What can hang from each mark:
z116: z141 z621
z74: z141 z621
z259: z141 z619
z619: z804
z141: z74 z116 z259 z804 z920
z621: z74 z920
z804: z619
z920: z621

Known rows, with every way that one mark hangs from another:
[z141 z116]: [ -2  11  -6   9   2 -24  -5  15   1 -21 -13   1   9  21   7 -19  -4  -9
   9  -7   7 -17  -5  13]
[z74 [z141 z116 z804] z621]: [ -3  10  -4   7 -12  -4   9 -17   6   1 -24  28 -29  -9  12   6  13   9
  21 -11  -3  -3  16  -5]
[z116 [z141 z259] z621]: [ -6 -15  -1  -4 -23 -17 -15  19 -22  13   0 -25  -3  18  34  -9   8 -21
  19   2  -4  -5  -4  43]
[z621 z920]: [-16  11  12  -3  17 -27  -4  -3  -5 -31 -15  -8  13  30  -6  -3   4 -19
   3  -6  10  -8   8   7]
[z920 [z621 [z74 [z141 z804]]]]: [ -6  -5   1   7  13 -28  -1 -15 -14  -1 -20  11 -26   9  33 -21  20 -10
  -3  -4  27  -2  12  36]
[z259 z141]: [-16  -6  -6  -5   9 -20  16  27   7 -33 -17  10  20  18   8 -14   7 -29
   6  -5  11 -21   0   4]
[z74 [z141 z804 z920]]: [-23   6   2   5  17 -23  21  -1  -7  -3 -24  19 -28 -14  22 -11  -6  -7
   9  -3  19   5   0 -14]
[z74 [z141 z116 z804 z920] z621]: [-10  12  -6   7  -9  -9  12 -11   8   1 -21  30 -37 -26  11   8   7  15
   3  -7   1   7   9 -20]
[z116 z141]: [-21 -21   5   7  11 -13  -2  20   1 -19 -16  -3  11  19  19 -18  -2 -24
  18  -6  15 -15  -1  11]
[z74 [z141 z804] [z621 z920]]: [-16  10  15  -8   3 -10  13 -33  -1  -9 -26  19 -26   0  -2  24  20  -2
  14  -8   1   6  29 -12]
[z920 [z621 [z74 [z141 [z259 z619]]]]]: [  9  -1 -13  -4   2 -16  -7   2 -21   8  -3  22 -11  27  47 -10  20 -25
  -5  15   7  -6  23  53]
[z259 [z141 z116 [z920 [z621 z74]]]]: [  5  -5 -22   0   0 -37  -1  25   8 -16  -7  -7   0   2  19 -22  23  -3
 -42 -11  18  -6  -4  37]
[z621 [z74 [z141 z804]] z920]: [ -8   0  14 -11  18 -28  13 -39  -9   3 -18 -16 -19  18  16  -7  20   1
   1  -9  14   0  36  20]
[z619 z804]: [ -8   3   9   3  10 -22  -5  35  -1 -50 -16  17  11  28   9 -24 -12 -19
  -3   8   5 -10   9  19]
[z74 z141 [z621 z920]]: [-14  18  15  -8   0  -5   3 -21   4 -32 -21  28  -8  11  -9  22  23 -19
  15  -8  -6   6  18  -8]
[z621 [z74 z141] z920]: [ -7  10  15 -13  16 -22   6 -25  -5 -22 -12  -5   0  28   8  -6  22 -17
   1 -10   8  -1  23  24]
[z141 z804]: [-20  -5   3  10  18 -22   3   1 -11 -11 -24   2  -5  16  15 -17  -8  -7
  14   2  19 -13   3   2]
[z621 [z74 [z141 z116 z259 z920]]]: [  9  12  -8  -7 -10 -26   9  -8 -10   8   0  -2 -17   0  34 -16   3   1
 -15  -6 -10   4   6  32]
[z116 z141 z621]: [-15 -14   1   4  -7 -17 -19  26  -6  -6  -8 -18   1  20  21 -14  14 -24
  25   0  13  -8  -7  28]
[z74 [z141 z116]]: [  2  20  -7   4  -3 -20  10   7   2 -12 -15  18  -1  10  16 -14   3 -15
  18 -15   5 -11   2  12]
[z116 [z141 z74 z259 [z804 z619]]]: [-29 -41   1 -18  -2 -20  -1 -23 -21  24 -14 -26 -29   5  48  -4 -37  15
   8   9   9   0  -2  23]
[z621 z74 z920]: [-12   1  14  -9  20 -27 -10 -17  -7 -29 -11 -21  11  40   0 -12  15 -10
  -5  -1   9  -7  17  25]
[z259 z619]: [-15   0 -10   7  24  -9 -10  22  -4 -19 -13  23  10  36  14 -13  -5 -25
  20  19  15 -19  10   3]
[z141 z74 z259 z920]: [-26  -4  -7  -8   7 -15  -6   4 -16 -22  -8  -8  -1   6  29 -12 -33   5
 -14  19 -10   3 -20   9]
[z621 [z74 [z141 z116]] z920]: [ 10  17   4 -11   2 -29   6 -24   2  -9  -7 -16  -4  25   9  -8  25  -1
  -4 -17   2  -5  27  33]
[z621 [z74 [z141 z116 z259]] z920]: [ 18  17   3 -18 -12 -30  10 -30 -13  11   0 -24  -6  22  22  -3  20   1
 -10 -14 -14  -1  30  45]

Rows:
[-22   0   9 -21  -8  -1 -14 -27  -9 -29 -10 -10   0  19   4  20  -8  10
  -8  14 -30   4   6  11] => [z141 [z74 [z621 z920]] z259]
[  1 -10 -15  -9  12 -14  12  56  12 -32 -12  24  18  29  17 -13   1 -24
  -5  17   8 -24  37  16] => [z259 z141 [z619 z804]]
[-33 -29 -11   8  16 -18 -20  26  -1 -24 -16  -7  -5  -4  34 -19 -16  -3
 -22   6  22   3 -25  19] => [z116 [z141 z74 [z920 z621]]]
[-41  -6  -2   0  11   5 -20  -3   5 -49 -18  19  -6   0   5   1 -17   8
  -4  21  -6   8 -21 -17] => [z141 [z74 z621] z920]
[  2  19 -12   5 -13 -32   5   3  -6  25 -10  -5 -41 -18  23 -10  11   8
   8  -7  10   8  -2  12] => [z74 [z141 [z116 z621] z804 z920]]
[-38 -25 -13 -11   8  -2  10  -2  16 -22 -25   6 -15 -17  12   6 -10  22
 -14  12   0   2  -3 -21] => [z259 [z141 [z74 z621] z804 z920]]
[ 21  15  -1 -18 -26 -37 -23 -18 -21  18  12 -54  -6  33  14  -5  29   9
 -12  -3 -15  -3  17  64] => [z141 [z116 [z621 z74 z920]] z259]
[-33 -35   8 -11   9   1  -9 -28   6  -8 -22 -25 -15   5  13  16  -3  27
   2   4  -1   0  21  -3] => [z116 [z141 [z74 [z621 z920]] z804]]
[  2   9 -10   1  -9 -30 -26   9  -5  -5   3 -25 -12  15  13 -23  18   6
  -9   5   6   2 -10  36] => [z141 [z116 [z621 z74]] z920]
[-24  13   6   4   1   0   2   0   7 -36 -21  49 -16 -11   5   9   9 -19
  11   1  -2  12  -6 -23] => [z74 [z141 z920] z621]
[ 15  18 -11  -1 -32 -28 -16  13 -20  11   4 -22  -5  19  21  -9   9  -7
  10   1 -13  -9  -6  45] => [z141 [z116 z621] z259]
[ -7   6  -5   4  -3 -34  13   2 -24  15 -17  19 -38 -21  41  -6   0 -10
 -16  -2  12  12  -2  17] => [z74 [z141 z259 z804 [z920 z621]]]
[-24 -27   0 -13   1 -21 -15 -12 -10  14 -11 -60 -17  12  25  -2   3  19
   6   4   8   1  12  28] => [z116 [z141 z74 z804] [z621 z920]]
[  5   8 -10   7 -14 -31 -12   6 -11  17 -10 -24 -19  11  16 -16  12   9
  16  -2  10 -10  -1  26] => [z141 [z116 z621] z804]
[-10   4 -14  -1  12 -15  -1  22 -15  -3  -3  18  -2  17  28  -6 -16 -17
  -3  26   1  -6   5   2] => [z141 [z259 z619] z920]
[-17  -1  -9   1  -5   3 -22  -7  10 -34 -15   8   1  13   6   0 -11  19
   6   9 -13  -6 -10   4] => [z141 [z74 z621] z116]
[-14  -7   6  -1  16 -18  12 -23 -10   0 -21   4 -19  14  29 -20  11  -4
  13  -1  18  -6  20  20] => [z621 [z74 [z141 z804]]]
[-33 -15 -13 -12  17 -16  10  22  12 -36 -17  -4  11   1  16 -14 -17  -4
 -16   8   6  -6 -16  -5] => [z259 [z141 z74 z920]]
[ -2   0 -10  -5   4 -12  20  -5 -20  30 -13  21 -23  12  43  -1  -5 -11
  22  14   4 -11  31  11] => [z74 [z141 [z259 z619] z804]]
[-11 -10 -23 -12   1 -17   8  18  15 -21 -14 -17  17  13  18 -17 -11   7
  -6  -5  -1 -20  -5  16] => [z259 [z141 z74 z116]]
[ -5   3   3   5  11 -24 -10  -2 -11 -23 -16  19  -6  19  26 -22  24 -29
  -4  -4  21  -2   2  40] => [z920 [z621 [z74 z141]]]
[  3   4 -12  14   6 -35 -23  13  -3 -19  -6  -3  -8  10  18 -25  13   1
 -34  -2  20   0 -12  37] => [z141 z116 [z920 [z621 z74]]]
